Each row was made from one path, in order. Every step used is in the known rows, and no mark comes twice. Write each row's path.
(in the rows, 128 means zero)
Known rows:
f-d-a: [154 135 135  98 116 135 116 162 132 141 132 134 139 125 102  97 140 133
 102 100  98 132 139 161 107 118 108 167 122 103 119 153  96 145  84]
b-d-a: [160 115 134 115 121 176 127 144 136 116 128 146 144 109 133  94 145 104
 124 121 113 109 129 171  89 131 113 150 124 131 102 124 125 142 155]
p-q-t: [145 123 114 133 130  87 115 115 138 132 127 139 136 130 157 106 129 170
 138 141 124 111 147 154 150 230 129 122 136 125 126 121 141 158 126]
e-y-t-q: [110 129 131 139 139  66  98  88 113 136 134 130 148  87 126 121 132 169
 123 120 121 116 160 188 146 148 154 152 135 132 110 149 152 117 166]
b-p-q-t-y-k: [145 105 104 119 144  74 102 138 139 125 137 146 142 156 159 116 139 175
 127 152 130  89 138 160 153 252 160 129 127 126 137 128 147 163 105]
e-y-p: [113 127 138 133 132  78 102  96 108 131 135 123 128  96 121 132 126 161
 124 135 126 114 163 192 136 137 130 148 135 131 110 160 142 102 173]
q-t-y-p: [149 125 117 122 140  71 100 128 139 141 134 147 141 114 161  92 116 154
 123 138 114  96 130 185 127 219 126 141 135 127 102 117 147 155 115]
y-t-b-n-a: [116 133 136 140 135 116 130  95 139 129 118 153 168 100 137 114 134 153
  99 137 109 131 139 169 161 143 108 141 112 132  88 110 135 130 166]
f-d: [148 134 122 102 124 124 112 145 130 135 133 135 132 133 108 109 137 136
 108 112 117 135 127 138 132 118 107 148 139 114 131 144 110 134  93]
q-p-b-t: [108 114 108 123 133 128 122 121 147  94 127 149 125 158 142 131 122 171
 131 152 141  97 148 170 157 236 126 126 128 119 117 134 133 127 124]
n-a-d: [133 137 139 112 120 129 145 152 134 132 124 124 135  81 135  72 135 111
 138 112 103 168 121 151 160 110 122 153 119 154 132 143 113 189 180]
a-d-b-p-q: [138 115 119  85 116 124 121 171 136 120 127 132 149 124 134 101 138 158
 160 127 108 141 139 112 143 156 147 153 131 146 151 153 107 169 151]
f-d-b-n-a: [153 132 135  77 106 148 125 142 134 126 130 134 155  98  95 105 136 124
 117 100  84 140 142 120 124 100 101 160 132 121 121 150 115 156  97]
y-t-q-p: [113 120 116 144 138  68  99 109 132 134 125 143 156  98 147 111 132 190
 117 141 112 120 140 169 147 198 153 152 139 127  97 108 144 149 133]
k-y: [ 93 132 129 129 137 105 124 135 106 130 127 124 115  99 136 110 132 133
 145 121 121 128 131 173 137 122 123 122 144 132 109 127 141 106 113]
n-a-d-b-p-q-t: [144 127 133  96 115 119 136 156 141 126 125 131 151  90 139  70 135 133
 152 117  88 151 136 146 159 164 135 158 128 153 139 152 122 208 167]
q-t-b-n-a-d-f: [149 129 131 117 132 134 131 137 155 140 126 164 161 115 156  91 121 150
 146 135 125 143 131 160 178 185 106 140 103 131  90 125 120 153 154]
p-q-t-b-d: [149 120 112 132 134 106 116 113 143 126 124 157 147 140 160 101 131 176
 136 148 132 102 150 174 159 236 117 111 139 130 119 116 143 147 146]
f-d-a-n: [158 135 140  94 114 137 118 183 133 141 128 136 147 104 103  96 139 130
 102  97  93 134 138 150 109 111 108 168 120 100 114 158 102 166  85]
q-t: [145 127 122 123 132 107 117 130 142 136 130 145 137 132 153 112 119 133
 145 128 120 117 129 140 135 196 125 133 133 124 111 122 135 142 122]
p-b-d: [143 120 119 127 126 186 141 112 141  86 122 147 110 145 136 113 134 134
 121 141 133 116 133 168 133 152 111 119 137 134 125 121 140 112 167]
q-p-b-n: [126 114 115 124 124 143 133 110 144 103 123 144 119 132 143 124 118 164
 127 149 130 116 146 157 160 206 110 122 117 125  96 121 128 120 139]
q-t-y-e: [150 126 114 111 140  71 107 144 149 142 129 139 138 127 162  80 110 127
 133 122 107  95 126 165 126 213 127 140 133 127 103 117 151 151 117]
b-n-a-d: [143 125 145 111 116 156 149 123 139 127 123 134 150  62 136  94 142 111
 129 119 112 161 129 129 165  97 105 146  85 148  96 125 114 172 176]
t-b-p-q: [126 116 117 131 139 126 124 121 140 123 122 158 152 178 134 137 135 192
 120 159 154 106 150 156 174 196 136 104 124 129 137 135 130 119 133]
e-y-t-b-p: [108 129 131 133 142  81 105  89 119 131 133 142 153 121 124 131 130 168
 115 131 129 106 159 191 156 158 140 143 131 131 112 156 147  98 172]
p-b-n: [133 123 130 129 120 179 150  98 142  96 119 140 116 129 130 132 130 145
 116 139 132 130 144 144 154 138 108 118 103 125 110 122 130 109 150]
k-y-t-q-p-b: [ 82 126 119 143 144  74 109 117 111 124 123 138 127  87 149  98 134 183
 135 134 109 122 145 210 156 179 139 136 151 129  90 114 153 114 121]
t-y-k: [126 131 114 118 150  75 111 159 119 135 142 125 127 110 145  99 121 113
 111 114 103 101 118 186 112 150 131 126 124 133 124 111 146 144 111]
p-q: [134 124 119 137 128 102 123 114 128 125 126 127 130 127 140 118 136 166
 126 141 130 119 146 146 146 182 131 119 132 128 138 126 136 148 130]
d-b-p-q: [136 111 121  95 114 128 120 136 132 112 129 130 154 142 118 137 132 161
 145 135 103 106 155 105 117 179 157 138 144 130 151 150 140 153 105]
k-y-t-q-p-b-n: [ 86 124 122 141 141  83 112 110 114 122 122 140 132  76 150  99 138 181
 133 135 110 124 147 205 161 173 132 136 138 131  78 109 152 114 126]
n-a-d-b-p: [136 129 138  95 113 135 142 160 136 124 125 126 147  88 127  79 135 118
 147 112  90 159 130 136 150 122 135 159 125 154 141 155 117 197 168]
y-t-q: [116 125 123 147 138  78 104 108 129 135 125 140 156  97 141 114 138 177
 114 134 111 127 137 159 141 163 155 151 135 128 107 109 144 146 135]
t-y: [138 129 118 120 140 100 117 131 126 135 134 130 135 116 137  98 122 132
 105 124 126 100 119 166 117 145 134 127 126 135 129 124 144 148 106]

Write each row's path:
[139 112 116 117 122 156 130 143 145  99 122 150 123 124 144 104 122 154
 128 143 117 107 143 179 136 211 113 133 132 123  97 128 132 141 148] => q-p-b-d-a-n
[142 110 119  93 115 121 117 137 138 114 129 136 157 143 127 132 129 163
 151 135 100 101 155 109 120 202 156 139 145 128 146 147 143 158 102] => d-b-p-q-t
[127 131 142 126 128 162 149 108 141 129 117 154 159 114 126 121 129 141
 117 134 131 136 144 154 173 119  98 111  97 137  99 122 123 125 163] => t-b-n-a
[102 122 124 137 141  79 106 121 111 125 123 145 126  93 156  95 137 182
 140 153 118 109 151 227 151 190 109 124 156 134  88 116 151 111 143] => k-y-p-q-t-b-d
[150 123 109 128 136  73 110 117 137 135 130 140 140 124 161  92 126 171
 127 140 123  97 143 173 145 238 133 122 135 128 127 119 149 168 115] => p-q-t-y
[137 128 120  70 120 111 103 161 142 120 133 135 159 134 101 105 134 134
 117 104  93 104 143 136 111 144 118 165 145 113 137 157 127 151  75] => f-d-b-t-y-e
[145 111 116  91 119 111 113 138 137 116 132 136 159 140 129 122 127 164
 143 134  99  92 152 122 116 209 158 140 144 131 146 146 148 165  95] => d-b-p-q-t-y
[138 138 141 117 121 137 144 163 137 134 131 124 137  79 134  66 132 120
 140 118 108 184 110 154 166 106 125 173 110 146 130 149 110 196 172] => n-a-d-f
[152 121 118 129 130 112 118 122 143 129 123 156 151 136 157  95 132 174
 134 142 123 101 155 185 146 236 117 121 131 125 114 120 135 152 142] => p-q-t-b-d-a
[ 91 130 129 122 136  82 120 152 117 131 119 114 109 104 140  94 124 121
 150 117 103 125 135 171 134 128 119 134 147 130  97 124 148  98 128] => k-y-e
[117 128 144 133 127 105 119  81 115 116 130 127 123  84 122 123 128 162
 116 137 120 121 170 208 154 138 119 147 121 134 101 159 145 108 192] => e-y-p-b-n-a
[ 84 129 125 137 148  85 114 123 113 129 124 144 139 111 143 110 137 166
 127 137 117 118 138 198 156 158 128 130 144 130  98 121 147 100 125] => k-y-t-b-p
[134 117 127 141 131  80 106 102 134 129 122 148 143 109 154 118 131 203
 118 169 122 112 160 187 157 217 110 135 127 125  93 114 136 137 153] => y-p-q-t-b-n
[140 126 147 121 118 157 150 105 137 125 123 133 149  69 130 111 138 108
 119 122 114 146 133 129 154 101 106 137  88 140  93 121 129 160 157] => b-n-a
[141 125 114 135 134  93 118 114 141 132 123 150 144 144 156 109 126 183
 136 146 131 108 153 168 164 235 122 111 134 126 124 121 138 145 133] => p-q-t-b
[121 119 110 127 127 131 128 121 140 105 125 140 110 148 141 122 114 167
 130 148 129 114 143 165 153 215 119 122 135 124 113 128 129 119 133] => q-p-b
[141 116 128 138 129  89 103 117 134 127 123 152 144 114 154 104 134 196
 118 164 113 103 161 211 135 225 111 144 135 123  94 119 134 143 158] => y-p-q-t-b-d-a
[110 133 134 135 137  76 106  90 113 132 135 126 142  96 124 124 128 146
 118 119 117 115 153 182 138 138 136 153 134 130 110 152 148 106 170] => e-y-t
[106 114 115 123 147  79  96 120 140 110 135 147 162 130 142 125 144 172
 106 152 146  69 145 188 136 214 143 143 118 122 131 135 152 162 105] => b-t-y-p-q
[105 115 103 119 141 106 115 135 144  97 132 147 123 151 148 122 119 163
 126 146 128  88 144 193 152 245 126 126 127 121 115 126 141 132 120] => q-p-b-t-y-k
[139 128 124 114 127 135 125 180 138 136 138 131 133 111 141  85 131 148
 152 131 131 179 106 133 159 114 131 175 107 134 130 146  95 161 156] => a-d-f
[119 121 125  83 119 133 122 173 140 115 128 135 158 118 128 108 137 138
 163 116 110 136 137 115 135 137 137 158 126 141 146 154 107 165 150] => a-d-b-t
[100 112 120 126 142 110 104 125 143 113 129 149 167 135 131 143 150 171
 136 138 156  94 149 146 150 187 167 136 116 121 135 135 143 158 104] => b-t-q
[ 85 134 128 138 141  80 115 122 107 131 126 129 128  87 143 103 136 144
 130 125 106 127 131 189 138 137 125 140 148 130  95 117 149 108 123] => k-y-t
[122 126 134  96 117 122 133 158 141 121 124 133 159  79 131  77 135 138
 154 113  95 149 141 153 159 153 141 161 126 152 133 152 121 207 163] => n-a-d-b-t-q-p
[138 128 135  98 113 126 140 155 136 123 124 126 148  88 131  76 138 131
 146 116  91 155 136 142 157 141 136 157 127 154 145 154 120 203 169] => n-a-d-b-p-q
[138 121 131  84 111 149 134 163 136 124 124 131 152  92 130 101 133 130
 159 112 100 155 135 103 137 107 122 154 115 147 124 141 102 158 164] => a-d-b-n
[135 117 127 141 127 141 119 115 134 101 128 144 114 120 138 115 131 177
 112 170 125 126 137 195 135 163 111 154 135 124 103 124 136 117 167] => y-p-b-d-f
[156 120 114 120 140  95 105 123 144 125 132 155 136 119 165  85 120 155
 121 144 116  90 131 200 127 228 119 137 139 130  99 113 152 149 132] => q-t-y-p-b-d
[145 124 107 128 141  61 107 131 133 135 133 138 136 121 165  92 126 162
 130 135 112  97 142 183 142 241 131 121 135 128 124 113 150 165 118] => p-q-t-y-k
